In the rows, zero is written as 128.
Known rows, with every step that occurs
mezad -> rato: [118 109  89 149 137 115 121 121 103 137 121 113 130 127 119 106 143 111
 158 119 155 125 141 132 120 124 101 139 120 128 128 101 124 126 151 115
 171 143 133 138 123 113 116 103 124]
gigo -> mezad -> rato: [100 116  98 172 152 104 125 104  85 136 136 111 144 143 119 122 127  96
 162 126 118 129 155 130 124 122 113 137 108 130 151  82 132 140 151 100
 189 153 140 135 136  98 113   4 135]
zoki -> nena -> tumu -> fudote -> nepomik -> pokud: [139 128 125 121 141 164 117 148 156 122 136 118 123 114 122 125 149 108
 126 147 159 148 115 200 119 130 135 127 142 128 141 147 124 108 126 147
 122 111 130 116 178 159 126 188 124]
nepomik -> pokud: [107 140  99 126 122 116  95 136 137 106 136 117 117 126 121 119 134 120
 151 146 121 135 129 175 130 130 137 129 125 121 122 120 125 128 145 162
 123 142 130 124 112 124 133 161 146]
nena -> tumu -> fudote -> nepomik -> pokud: [161 150 146 126 116 164 141 118 150 131 135 124 134 114 125 146 135  94
 131 134 122 155 111 147 122 134 132 119 119 121 144 113 122  96 120 152
 131 119 130 119 172 134 123 160 127]
vuzub -> pezad: [132  86 101 115 160 120 141 117 117 120 124 148 115 134 120 126 128 129
 146 107 146 124 129 171 129 128 133 118 118 120 130 125 132 174 159 141
 164 129 113 126 135 140 141  94 130]
pari -> nena: [123 138 128 142 134 122 107 124 119 145 121 120 125 136 124 133 122 105
 129 142 108 122 117  96 131 127 118 147 118 129  91 121 127 148 123 124
 105 114 125 134 128 124 125  96 126]
pokud -> pari -> nena -> tumu -> fudote -> nepomik: [145 168 140 131 133 133 125  96 142 139 117 134 129 126 124 142 140  92
 144 146 103 130 128  98 138 109 137 138 117 123  94 117 122 125  94 116
  91 101 140 128 145 139 123 144 113]
pogak -> fudote -> zoki -> nena: [106 122 134 117 126 122  74 152 112 131 123 115 125 134 130 105 123 143
 111 116 167 115 149 124 113 131 144 126 130 123 158 146 126 120 152 122
 134 143 109 128  97 148 127 107 134]
nena -> zoki: [125 123 117 137 115 138 125 122 118 144 121 130 118 152 123 142 128 131
 149 114 135 130 131 180 125 140 103 148 119 142 105 154 123 149 150 164
 169 148 131 136 110 129 128 136 140]
pogak -> fudote -> zoki -> nena -> tumu: [118 138 147 121 125 132  82 147 111 138 125 116 124 129 134 107 122 150
  98 122 162 122 138 104 112 136 145 119 129 123 173 143 124 116 148 119
 146 134 107 122 109 135 123  85 128]
pari -> nena -> tumu: [145 161 144 144 133 135 122 114 120 156 125 123 125 128 132 139 120 114
 110 148 100 131 100  63 130 134 120 138 114 127 115 118 125 139 119 118
 125  99 123 125 142 108 120  56 114]
nepomik -> nena -> tumu: [159 137 128 136 148 151 155 126 119 128 126 145 120 124 127 140 105 139
 102 129  97 136 134 113 128 163 122 132 122 146 124 139 129 134 115 126
 165 122 107 138 131  76 130 143 123]
gigo -> mezad: [108 119 120 163 147 109 128 113 103 130 141 123 140 147 126 138 114  98
 142 126 101 127 150 145 131 134 133 128 111 132 153 104 135 145 143 114
 162 149 125 130 138 101 123  28 144]
vuzub -> pokud: [143 118  99 121 132 135 136 126 112  88 135 129 124 128 133 131 133 149
 135 121 125 124 144 127 122 144 129 129 131 123 137 128 140 156 129 173
 127 138 126 132 112 147 136 140 138]
tumu -> pokud -> pari -> nena -> nepomik -> fudote: [134 132 113 126 138  92 147 127 134 148 122 132 133 126 133 137 136 128
 137 141  97 119 141  92 138 132 153 119 135 137  78 129 137 137  99 111
  88 127 177 121 122 108 136 144 117]
tumu -> pokud -> pari -> nena -> zoki: [123 141 124 142 126 116 137 117 131 166 112 131 116 146 126 138 140 101
 164 146  94 131 142 110 136 119 139 143 122 142  65 139 130 155  94 131
  93 132 183 124 108 131 131 137 121]
pogak -> fudote: [134 155 120 125 115 115  88 122 114 124 120 121 128 129 125 129 124 131
 124 121 140 123 148 136 120 147 137 124 120 119 147 128 125 141 139 127
 133 150 100 133 108 123 128 106 144]
pari -> nena -> nepomik: [124 111 124 135 126 114 134 133 126 150 124 116 144 132 122 141 108 124
 117 129 106 118 107 115 135 136 119 128 130 116 109 127 124 140 137 110
 118 113 110 126 139 120 132  57 122]
pokud -> pari -> nena -> nepomik: [117 130 113 129 136  95 127 116 137 137 118 129 134 132 123 131 127 124
 142 136 105 110 133 113 146 116 138 129 130 114  95 126 124 142 120  96
 105 114 123 126 121 119 132 105 117]
fudote -> tumu -> nena: [ 98 121 148 133 112 117 138 126 127 111 132 140 113 129 133 101 121 170
 120 126 153 123 100  87 137  89  86 143 140 131 162 120 128 132 125 121
 132 138 104 138 116 135 124  66 131]
tumu -> fudote -> zoki: [122  83 167 135 128 139 133 160 126 157 125 109 140 135 136 119 129  78
 135  94 137 135 137 126 121 121 132 129 118 119 139 131 123  86 129 121
 143 148 148 128 121 136 123 181 125]
fudote -> zoki -> nena: [ 94  74 134 128 143 130 102 172 120 139 129 119 124 138 135  98 125 132
 117 116 167 117 136 130 118 120 132 134 136 132 147 155 130 109 157 123
 135 130 127 125 111 149 127 153 121]
tumu -> fudote -> nepomik: [151 102 140 128 122 154 140 128 140 130 126 126 143 126 118 147 135  71
 148 112 138 142 136 185 120 128 124 133 122 124 116 124 125 101 121 144
 107 137 131 135 166 161 127 208 135]
pari -> pokud: [145 124 134 126 111 115 123 127 111 155 127 135 130 123 117 126  98  89
 143 105 127 126 121 139 126 128 121 134 119 145 135 175 143 125 129  97
 139 143 125 118 118 112 114 143 126]
pari -> nena -> tumu -> fudote -> nepomik: [158 156 159 138 126 159 132 111 133 154 125 123 136 124 126 152 126  85
 121 143 105 145 101  87 126 127 119 140 113 126 107 115 123 120 105 131
 106  98 132 127 167 136 119 100 116]
zoki -> nena -> nepomik: [115  69 102 124 147 123 131 166 144 130 133 119 135 124 121 118 128 145
 111 121 167 116 124 207 127 145 129 116 158 123 145 164 128 132 156 113
 141 126 102 120 154 139 136 134 125]
nepomik -> pokud -> rato: [106 159 119 125 116 130 104 123 127  91 145 125 117 130 131 123 146 123
 141 155 109 132 123 186 134 128 136 118 117 124 118 104 120 145 148 126
 123 113 142 123 102 123 133 197 147]
pogak -> fudote -> zoki: [114 132 143 123 111 116  84 136 104 136 122 119 131 134 132 116 114 138
 116 108 144 118 150  95 115 136 142 122 118 119 160 126 125 116 150 124
 140 152 108 131  88 128 126  95 138]
nena -> tumu -> fudote -> zoki: [150 119 180 137 127 154 148 142 129 164 129 116 138 125 142 127 128  98
 111 106 128 143 114  90 121 135 132 117 113 119 165 123 121  87 124 117
 165 127 137 116 142 111 117 129 115]
fudote -> tumu -> pokud -> rato: [109 124 177 145 119 138 174 132 115 134 143 132 115 137 135 124 152 132
 116 124 125 128 117  92 131 114 115 130 124 138 151 115 134 163 105  93
 101 119 144 133  98 135 132  86 129]
pogak -> fudote -> zoki -> nena -> nepomik: [106 106 130 115 120 119  90 158 117 135 124 113 136 130 129 110 115 155
 103 110 168 114 144 135 115 137 144 112 140 114 169 151 124 115 159 112
 143 143  99 123 107 143 130  89 131]
pokud -> rato: [126 137 144 138 126 136 131 114 110 112 139 139 126 137 139 132 139 117
 120 131 114 119 128 163 132 135 125 117 112 136 129 108 123 158 145  91
 136 105 129 131 112 112 129 184 140]
pari -> nena -> tumu -> pokud: [148 154 148 148 129 137 140 120 122 170 123 122 126 128 134 143 122 107
 117 151  89 140 101  52 129 136 131 134 116 135 106 119 128 141 101 121
 107 103 149 117 147 109 122  62 113]
fudote -> nepomik -> nena -> tumu: [167 128 116 127 129 165 152 106 127 109 128 161 130 120 117 158 102 134
 117 135 108 139 136 144 120 150 120 135 124 147 117 129 131 123 125 155
 124 114  96 143 160 123 131 165 127]
mezad -> gigo: [143 109 106 152 150 126 144 129 134 139 112 128 142 134 136 142 116 149
 134  92 135 102 133 170 135 135 137 135 130 118 134 117 140 149 135 137
 148 139 129 131 122 111 108  94 137]
tumu -> pokud: [134 103 127 145 126 121 149 142 126 155 126 126 126 132 129 132 130 102
 142 126 113 136 137 127 125 144 143 124 126 139 117 130 134 137 113 132
 112 146 157 121 129 120 131 146 131]

Rows
[163 168 120 116 115 151 112  99 115 105 121 148 129 121 114 153 106 146
 110 132 120 133 150 134 115 154 134 127 121 135 132 127 127 130 124 149
 121 130  85 142 136 125 130 122 138]  pogak -> fudote -> nepomik -> nena -> tumu
[115  92 109 105 112  89 130 137 129 109 127 143 148 119 148 109  86 198
 101 117 143 114 107 120 133 117 110 104 153 133 137 123 129  88 161 127
 168 144 122 123 134 102 129 154 128]  tumu -> nena -> nepomik -> fudote -> zoki
[127  99 123 112 131 100 162 142 129 111 144 129 146 117 133 132 128 189
  92  99 152 108 117 121 131 146 114 107 146 124 154 133 139 126 150 115
 152 136 103 137 123 102 138  85 129]  nena -> nepomik -> fudote -> tumu
[132 156  95 118 133 128 123 103 118  95 122 133 115 141 129 137 143 150
 159 137 107 120 148 109 134 119 126 148 126 127  88 139 136 175 108 170
 109 122 153 134  94 158 135 127 129]  vuzub -> pokud -> pari -> nena -> zoki
[ 97 102 143 128 105 111 160 133 134 117 134 137 129 127 132 109 111 187
 110 114 154 119  92 103 140  97  87 126 150 123 175 122 126 126 136 109
 142 140  91 131 127 132 129  38 129]  fudote -> tumu -> nena -> nepomik
[104 135 157 144 130 115 155 127 126 147 128 126 111 134 124 118 153 126
 138 135 121 124 126  53 139  97 125 146 129 131 122 128 135 156  84 103
  75 124 149 134  99 143 132  52 118]  fudote -> tumu -> pokud -> pari -> nena
[166 129 145 134 147 162 163 133 129 137 125 134 125 123 126 141 114 112
 109 119  95 145 134 124 127 159 123 131 120 138 121 137 126 118  99 122
 162 128 124 137 140  80 127 178 120]  nepomik -> nena -> tumu -> fudote
[134 151  94 118 141 120 121 108 119  89 125 133 118 130 131 129 142 143
 151 141 106 118 151  93 135 119 138 138 128 121 100 126 138 169 103 153
  92 119 146 131 101 153 135 127 127]  vuzub -> pokud -> pari -> nena
[108 162 145 121 101 113 101 115 116 110 124 131 114 127 129 108 120 176
 113 123 157 122 122  92 129 107 107 133 135 124 169 121 124 139 126 121
 128 150  92 137 102 138 125  47 143]  pogak -> fudote -> tumu -> nena
[133 171 129 137 142 112 115 100 132 141 119 135 119 130 129 129 138 116
 138 150 100 120 128  74 143 115 137 137 117 124 100 121 125 141 105 106
 112 102 134 125 122 110 122 106 113]  pokud -> pari -> nena -> tumu
[114 127 109 127  99 121 114 112 128 126 115 145 118 145 134 120 100 162
 146 133 138 132 109 165 133 107  88 144 135 147 109 140 119 128 147 162
 174 151 130 129 128 126 122 153 140]  tumu -> nena -> zoki
[113 130 118 117 140  87 118 123 130 128 121 131 139 129 134 124 125 149
 127 129 113 103 138  79 141 116 143 122 131 121  94 126 130 121 129  99
 113 115 142 130 103 113 133 131 114]  pokud -> pari -> nena -> nepomik -> fudote -> zoki
[120 153 153 130 110 119 125 128 112 137 129 120 117 129 124 123 139 145
 117 118 142 127 138  83 121 129 129 129 127 123 164 127 132 152 108 118
 106 151 115 135  94 138 131  37 139]  pogak -> fudote -> tumu -> pokud
[167 137 134 129 122 175 173 102 121 113 132 164 129 123 124 163 111 129
 114 143  88 143 135 142 121 149 129 124 120 156 109 117 131 135 112 136
 108 100 124 137 155 121 133 196 127]  fudote -> nepomik -> nena -> tumu -> pokud -> rato
[142 116 142 133 153 156 128 155 147 144 131 115 123 121 131 118 148 106
 112 131 161 138 117 169 122 138 131 127 139 131 149 154 126 117 122 119
 148 117 128 116 169 133 122 163 117]  zoki -> nena -> tumu -> fudote
[127 138 131 118 145 105 131 128 115  98 143 133 121 120 138 120 146 175
 102 113 158 111 129  86 127 132 109 132 132 143 139 128 144 136 131 133
 135 136 124 150 101 104 133 125 137]  nepomik -> fudote -> tumu
[135 131 139 122 111 161 129 122 145 106 137 124 136 124 122 145 147  73
 155 136 120 149 129 212 124 119 132 124 118 123 111 107 120 110 124 143
  97 123 145 130 152 165 130 246 143]  tumu -> fudote -> nepomik -> pokud -> rato
[ 98 159 130 109  89 105 104 125 127  99 130 123 122 121 124 108 116 190
 115 130 152 126 113 115 132 107 113 120 144 110 175 118 121 131 137 126
 129 152  90 129 102 139 130  35 144]  pogak -> fudote -> tumu -> nena -> nepomik -> pokud
[134 131 121 118 118 141 120 123 156 109 128 124 132 122 114 139 148  75
 171 134 127 146 144 203 129 113 141 131 124 117 104 116 122  99 115 156
  90 136 147 129 148 167 131 238 137]  tumu -> fudote -> nepomik -> pokud -> pari
[163 136 163 139 131 154 150 129 137 156 129 119 134 121 136 137 136  92
 116 116 123 146 112 120 125 146 128 118 116 121 155 122 122 107 115 121
 161 125 132 119 158 104 118 133 120]  nena -> tumu -> fudote
[154 148 140 142 131 126 159 118 137 161 125 136 121 123 137 133 138 114
 129 138 105 137 128  83 132 140 152 115 121 134 138 122 129 129 101 117
 130 121 154 111 138  98 124 122 114]  nena -> tumu -> pokud -> pari
[173 134 159 133 121 167 154 117 143 144 129 129 139 117 127 150 132  90
 121 123 126 149 113 135 120 140 126 121 119 123 149 118 123  98 117 135
 138 118 122 123 178 131 120 143 122]  nena -> tumu -> fudote -> nepomik
[147 116 101 123 118 164 144 105 120 109 121 158 123 140 107 162 103 136
 139 127 114 137 148 188 119 142 105 153 124 155  84 147 129 137 134 180
 127 131 107 154 138 142 136 190 139]  fudote -> nepomik -> nena -> zoki
[126 181  93 106 103 118  73 101 132  89 124 134 124 122 111 136 131 133
 153 146 134 129 159 170 123 125 151 124 124 116 125 115 124 127 136 158
  88 140 108 133 117 161 133 147 149]  pogak -> fudote -> nepomik -> pokud -> pari
[146 168 146 132 121 155 119 113 140 141 128 117 132 120 124 148 131  88
 130 156 100 150  98 105 127 123 124 138 115 121 103 110 120 116 107 144
  98  99 140 123 163 140 121 109 121]  pari -> nena -> tumu -> fudote -> nepomik -> pokud
[104 109  93 114  98  98 122 134 149 105 128 133 135 120 131 111  93 173
 133 142 127 130  98 175 140 111 113 109 153 121 136 117 119 104 155 142
 151 144 114 112 146 119 130 137 138]  tumu -> nena -> nepomik -> pokud
[ 82  63 122 116 131 123 112 182 135 131 136 111 136 131 129 100 118 152
 118 120 160 120 125 159 122 123 140 115 148 117 152 151 126 100 169 127
 140 131 121 116 116 151 133 134 124]  fudote -> zoki -> nena -> nepomik -> pokud
[112  74 159 129 143 147 121 174 135 152 128 105 134 134 134 107 140  85
 128 103 160 132 135 156 119 118 133 132 131 123 138 151 125  92 129 116
 137 141 151 124 134 154 124 197 122]  tumu -> fudote -> zoki -> nena
[127  79 118 110 130  99 145 152 122 123 137 127 156 121 140 128 108 175
  96  95 143 108 128 121 125 152 132  98 142 125 143 133 136  99 168 120
 165 140 119 127 117  95 136 133 126]  nena -> nepomik -> fudote -> zoki
[ 94 127 146 133 102 125 138 118 124 122 128 141 109 142 131 111 121 179
 130 122 157 128  98 111 136  88  72 152 138 142 147 136 124 142 132 143
 151 146 112 140 106 146 124  62 136]  fudote -> tumu -> nena -> zoki
[111 118 115 118 109 118 142 136 138 106 145 123 142 125 127 135 125 146
 123 132 111 125 115 200 137 143 135  96 135 110 139 110 119 134 163 112
 140 119 116 116 123 116 139 146 138]  nena -> nepomik -> pokud -> rato
[158 160 141 122 119 152 137 110 154 126 130 130 131 115 125 143 145  92
 142 138 118 151 122 146 128 127 142 118 120 118 133 112 121  96 111 145
 123 117 138 118 163 135 123 177 125]  nena -> tumu -> fudote -> nepomik -> pokud -> pari
[127 142 130 117 146  98 146 125 122 112 138 136 118 120 140 120 157 167
 118 123 142 113 142  72 131 124 128 128 135 148 120 131 148 138 105 123
 109 138 157 142  95 106 136 144 128]  nepomik -> fudote -> tumu -> pokud -> pari
[ 97  97  83 112 144 109 113 160 160 109 134 117 127 122 117 109 142 149
 137 142 157 119 130 224 135 130 146 115 160 114 131 158 126 130 150 124
 123 126 120 114 139 144 139 164 127]  zoki -> nena -> nepomik -> pokud -> pari
[130 144 125 120 121 143 112 117 154 115 125 120 132 124 114 141 147  68
 170 146 115 146 135 174 131 104 137 140 122 116  81 115 121 106 107 152
  75 124 153 131 150 170 129 212 133]  tumu -> fudote -> nepomik -> pokud -> pari -> nena
[147 164 105 121 141 129 132 103 122  96 127 133 119 126 136 133 141 149
 139 145 100 122 140  68 134 124 139 132 125 120 114 120 137 164  98 149
 106 108 143 126 111 142 131 102 120]  vuzub -> pokud -> pari -> nena -> tumu
[ 95  50 131 124 136 126 125 178 127 141 132 116 139 134 132 105 114 150
 107 106 165 113 128 144 120 128 134 117 147 123 159 155 128 104 166 112
 148 130 114 120 124 146 131 124 118]  fudote -> zoki -> nena -> nepomik
[127 154 158 135 139 124 119 117 134 156 118 125 127 132 137 124 138  97
 136 135 105 126 129  59 139 105 141 136 114 119 105 122 120 115 100  98
 114 107 152 123 118 122 120 124 106]  pokud -> pari -> nena -> tumu -> fudote -> zoki
[140 169 144 137 142 121 122 106 139 149 117 126 124 128 129 132 146  91
 140 144 101 127 127  87 142 112 138 137 116 120  97 122 121 128  93  99
 111 107 148 124 129 116 121 129 112]  pokud -> pari -> nena -> tumu -> fudote
[131 114 130 113 154 120 122 157 118 129 136 128 129 118 152 112 136 164
  92 123 155 120 132  87 115 142 144 116 138 155 132 148 145 103 139 134
 145 126 164 124 120 106 128 185 119]  nepomik -> fudote -> zoki -> nena -> tumu -> pokud
[117  82 112 115 151 116 151 167 140 122 141 122 132 118 131 115 142 174
  96 122 174 115 122 160 126 141 127 115 166 138 144 164 141 136 137 114
 124 129 129 125 142 131 140 127 121]  zoki -> nena -> nepomik -> fudote -> tumu -> pokud
[ 98 173  94 123 130 101  80 117 144 109 127 120 111 129 119 117 145 112
 166 166 100 128 134 138 143 107 146 140 123 116  82 117 124 137 121 141
  92 122 148 124 100 132 133 154 134]  nepomik -> pokud -> pari -> nena
[168 124 121 130 126 166 169 112 128 124 126 159 129 121 117 160 104 125
 122 139  97 144 139 131 118 153 129 132 126 152 110 126 134 123 109 155
 108 117 116 138 162 123 133 173 124]  fudote -> nepomik -> nena -> tumu -> pokud
